Every row comes from one small tree of marks. The marks that hang from a mark follow it in brackets, in the order of their numbers. Every link used is in the known rows. Which tree was each row made from?
Known rows:
Z757{Z697 Z791}: [-1.36  1.97  1.07  0.69 -2.13  4.77  0.09  2.39  2.24 -0.01  0.82  2.76
 -1.60  1.27  5.06 -0.56 -0.21  2.13  0.96  2.52]
Z757{Z697{Z577} Z791}: [-1.94  1.24  2.05  0.51 -2.84  2.04  2.78  3.86  3.19  0.42  0.42  1.81
 -2.40  0.09  4.87 -0.14 -1.38  2.46  0.55  2.08]
Z968{Z75{Z521{Z697{Z577{Z790}}}}}: [ 1.30  1.64 -0.90 -3.31 -2.70  2.61  1.95 -1.13  5.09  0.33  1.44  0.12
 -0.31 -2.65  5.04  0.26 -1.32  1.72 -2.46  0.05]
Z757{Z697{Z521 Z577} Z791{Z75}}: [-1.56 -0.26  4.03 -0.28 -2.15 -0.06  3.72  4.55  5.22 -0.57 -1.67  0.43
 -0.12 -0.41  4.85  0.91  0.41  2.14 -0.27  1.97]
Z791{Z75}: [ 0.72 -1.40  0.82 -1.22 -1.11  0.65  0.02 -1.67  3.31 -0.72 -0.11  0.77
 -0.27  0.57  2.09  0.36  1.42 -0.02 -0.47 -1.62]
Z791{Z75{Z968}}: [ 0.56 -4.98  0.48 -0.88 -0.54  1.32  0.46 -1.13  3.30 -0.34  1.43  1.12
 -1.90 -0.03  2.82  2.29  0.06 -2.69 -1.24 -1.86]
Z968{Z75{Z521{Z697{Z577}}}}: [ 1.00  3.85 -1.32 -2.39 -2.08  1.02  3.16 -0.70  3.43  0.41  0.06 -0.69
  0.08 -3.28  5.76  0.17 -0.77  1.70 -2.83 -0.99]
Z968{Z75}: [ 0.42  2.14 -0.80 -0.08 -1.67  0.04 -2.35  1.06  1.85 -0.38 -1.09  0.17
 -0.59 -0.22  2.80 -0.36  1.59  1.79 -2.46 -1.41]
Z577{Z790}: [ 0.85 -1.88  0.58 -0.67 -2.33  2.87 -2.55  0.44  3.88 -0.55  1.83  2.16
 -1.58  1.23  1.18  0.03 -0.35  1.36 -0.07  0.68]
Z968{Z75{Z521{Z697{Z577 Z757}}}}: [-0.03  2.62  0.39 -2.48 -2.64  2.39  3.69  1.93  4.80 -0.50 -1.86 -1.37
 -0.58 -4.01  6.36  0.59  0.10  1.85 -2.08 -0.49]
Z697{Z521 Z577{Z790}}: [ 0.54 -2.17  3.27 -0.09 -2.98 -1.07 -0.16  5.34  5.91 -0.93 -0.56  0.38
 -1.35 -0.33  0.85  1.09 -0.79  2.74 -1.30  1.51]
Z577{Z697 Z790}: [ 1.06 -2.68 -0.54 -0.55 -2.38  3.05 -0.44 -6.35  5.38 -0.99  0.52  1.43
 -3.90  2.24 -0.49  0.55 -0.86  0.56 -0.20  1.81]
Z521{Z697{Z577 Z757{Z791{Z75}}}}: [-1.37  1.91  3.38 -0.76 -2.23  2.76  5.25  1.47  5.31 -0.63 -2.02  2.31
 -2.19 -2.61  6.11  1.28  0.86  0.46  1.41 -0.10]
Z75{Z521 Z968}: [ 1.47 -4.12 -1.28 -1.47 -0.86  3.69  0.23 -0.83  2.76  0.38  2.19  1.03
 -1.36  0.26  4.15  1.80 -1.76 -1.56 -2.03  0.81]
Z697{Z521}: [ 0.87  0.70  1.88  1.07 -1.63  0.18 -1.60  4.63  3.11 -1.21 -1.43  0.60
 -0.08  0.38  1.67  0.66  0.86  2.39 -1.25  0.97]
Z968{Z75{Z521{Z697}}}: [ 1.60  4.67 -2.24 -2.14 -1.37  3.57  0.60 -2.06  2.39  0.00  0.49  0.32
  0.99 -2.04  5.82 -0.17  0.40  1.37 -2.33 -0.53]
Z791{Z75{Z521{Z697{Z757}} Z968}}: [ 0.69 -3.76  0.60 -3.21 -0.69  6.21  3.79 -1.71  5.16 -0.86  0.95  0.65
 -1.20 -2.49  6.43  2.91 -0.46 -2.82 -0.48 -0.44]
Z697{Z577 Z757{Z791}}: [-1.72  0.23  3.11  0.78 -2.93  1.42  2.05  4.50  4.39 -0.29 -2.56  2.10
 -3.10 -0.46  4.42  0.58  0.40  1.92  0.52  1.57]
Z521{Z697{Z577 Z757}}: [-0.90  1.96  2.75 -0.14 -2.91  2.26  3.75  4.43  4.56 -1.05 -0.95  0.74
 -2.78 -3.25  3.89  1.10 -0.75  1.59  0.89 -0.81]

Which tree is each row?
[-1.05 -2.91  2.17 -1.39 -3.53  2.28  1.47  3.33  5.11 -0.37  2.22  0.37
 -2.41 -0.09  2.17  0.21 -2.31  2.21  0.28  1.06]
Z757{Z697{Z577{Z790}}}
[-0.70 -2.43  3.65 -0.61 -3.42  1.09  1.12  6.96  6.06 -1.10  0.58 -0.40
 -1.22 -0.36  1.98  0.85 -1.69  3.30 -0.62  2.30]
Z757{Z697{Z521 Z577{Z790}}}
[-1.35 -0.64  3.90  0.29 -3.38  2.20  1.10  6.72  5.89 -0.41  0.01  1.78
 -1.56  0.20  3.90  0.69 -1.26  3.50  0.08  4.22]
Z757{Z697{Z521 Z577{Z790}} Z791}
[-0.80 -1.52  1.21 -3.08 -1.94  2.65  5.03 -1.75  4.89  0.57  0.35  0.24
  0.06  0.13  6.70  0.12 -0.79  0.91 -0.39  2.12]
Z757{Z697{Z577} Z791{Z75{Z521}}}
[ 1.60 -0.54 -1.38 -1.48 -0.80  5.80  1.99 -1.27  2.76  0.29  3.42  2.14
 -1.37 -1.65  5.54  2.10 -2.47 -1.71 -1.17  0.43]
Z75{Z521{Z697} Z968}
[-0.54 -3.95  1.72 -1.27 -2.28  4.62  1.37 -7.00  7.74 -1.45 -2.53  2.37
 -3.99  2.20  2.51  1.14  1.71 -0.26  1.19  3.00]
Z577{Z697{Z757{Z791{Z75}}} Z790}
[ 1.60 -5.96 -0.79 -3.04 -0.22  2.81  1.38 -3.73  3.90  0.07  1.82  0.21
 -0.39  0.36  4.35  2.14 -0.48 -2.89 -2.15 -0.46]
Z791{Z75{Z521 Z968}}
[-0.03 -2.59  1.21 -1.92 -2.12  4.52  5.21  2.66  5.00 -0.21  1.08  0.37
 -2.97 -3.65  6.08  2.89 -2.79 -1.23 -0.88  0.44]
Z75{Z521{Z697{Z577 Z757}} Z968}
[-1.02 -0.12  3.41  0.39 -2.83 -0.50  2.48  7.76  4.31 -1.01 -0.80 -1.12
 -0.85 -1.02  2.64  0.78 -1.20  3.31 -0.94  1.20]
Z757{Z697{Z521 Z577}}
[-0.99 -0.93  2.18 -0.25 -0.92  5.87  2.96  0.70  4.35 -0.65  0.04  3.82
 -2.96 -1.97  6.89  2.86  0.68 -2.52  1.09  0.14]
Z521{Z697{Z757{Z791{Z75{Z968}}}}}
[ 0.01 -3.95  1.01 -0.66 -2.91  4.30  0.01 -3.67  6.75 -1.87 -1.48  0.84
 -4.63  1.42  0.23  0.99 -0.04  0.77  0.50  2.34]
Z577{Z697{Z757} Z790}
[-0.85 -4.04  3.87  0.58 -0.98  2.62  0.68  4.56  5.37 -1.30 -2.83  2.00
 -1.93 -0.26  5.20  3.09  2.09 -1.25 -0.73  1.84]
Z697{Z521 Z757{Z791{Z75{Z968}}}}
[ 0.29 -3.65  2.65  0.07 -2.84  2.83 -0.19 -0.33  7.79 -2.63 -3.37  0.09
 -3.64  1.26 -0.01  1.61  0.67  1.85 -0.29  3.57]
Z577{Z697{Z521 Z757} Z790}
[ 1.31 -3.59 -0.14 -2.74 -2.13  4.78  3.36 -0.61  5.39  0.62  4.44  1.74
 -2.59 -2.33  4.62  2.54 -4.08 -1.46 -1.17  0.85]
Z75{Z521{Z697{Z577{Z790}}} Z968}
[ 0.05 -1.24  2.36  1.11 -2.22  1.64  0.96  0.52  6.07 -2.58 -4.53 -0.56
 -3.08  0.63  0.73  1.55  1.06  1.91 -0.63  2.69]
Z577{Z697{Z521 Z757}}
[ 1.32 -2.29  1.09  0.28 -2.29  1.61 -0.69 -2.63  6.38 -1.75 -1.29  0.85
 -2.77  1.92 -0.67  1.22 -0.16  1.66 -0.99  3.19]
Z577{Z697{Z521} Z790}
[ 1.69 -2.44 -0.93 -3.03 -0.20  4.90  3.34 -4.02  3.72 -0.01  3.03  1.34
 -0.36 -1.74  5.79  2.48 -1.27 -3.15 -1.17 -0.90]
Z791{Z75{Z521{Z697} Z968}}
[-1.29 -1.17  5.26  0.02 -2.30 -0.68  3.02  5.47  6.42 -1.30 -4.87  0.44
 -1.08 -1.05  4.43  1.59  2.36  1.77 -0.34  1.67]
Z697{Z521 Z577 Z757{Z791{Z75}}}
[ 0.50  0.93  1.57 -0.79 -3.00  2.46  2.11  1.39  4.79 -0.21  2.50  2.33
 -2.42 -2.05  2.58  0.85 -2.15  1.36  0.44 -0.23]
Z521{Z697{Z577{Z790}}}
[ 0.54 -1.92  0.19 -1.68 -1.40  7.16  2.49  1.17  4.14 -0.67  1.39  1.34
 -2.14 -2.31  6.21  2.49 -1.66 -1.50 -0.41  0.89]
Z75{Z521{Z697{Z757}} Z968}
[ 0.22 -2.66  0.11 -2.39 -1.39  4.68  3.64 -8.87  6.56 -1.00 -3.62  0.71
 -2.08  1.81  4.70  0.91  1.71 -0.54 -0.11  3.37]
Z577{Z697{Z757{Z791{Z75{Z521}}}}}
[-0.74  1.33  3.80  1.83 -2.17  2.71 -0.95  6.66  4.44 -1.41 -3.85  2.25
 -1.14  0.32  4.37  0.83  2.23  2.90  0.16  3.37]
Z697{Z521 Z757{Z791}}
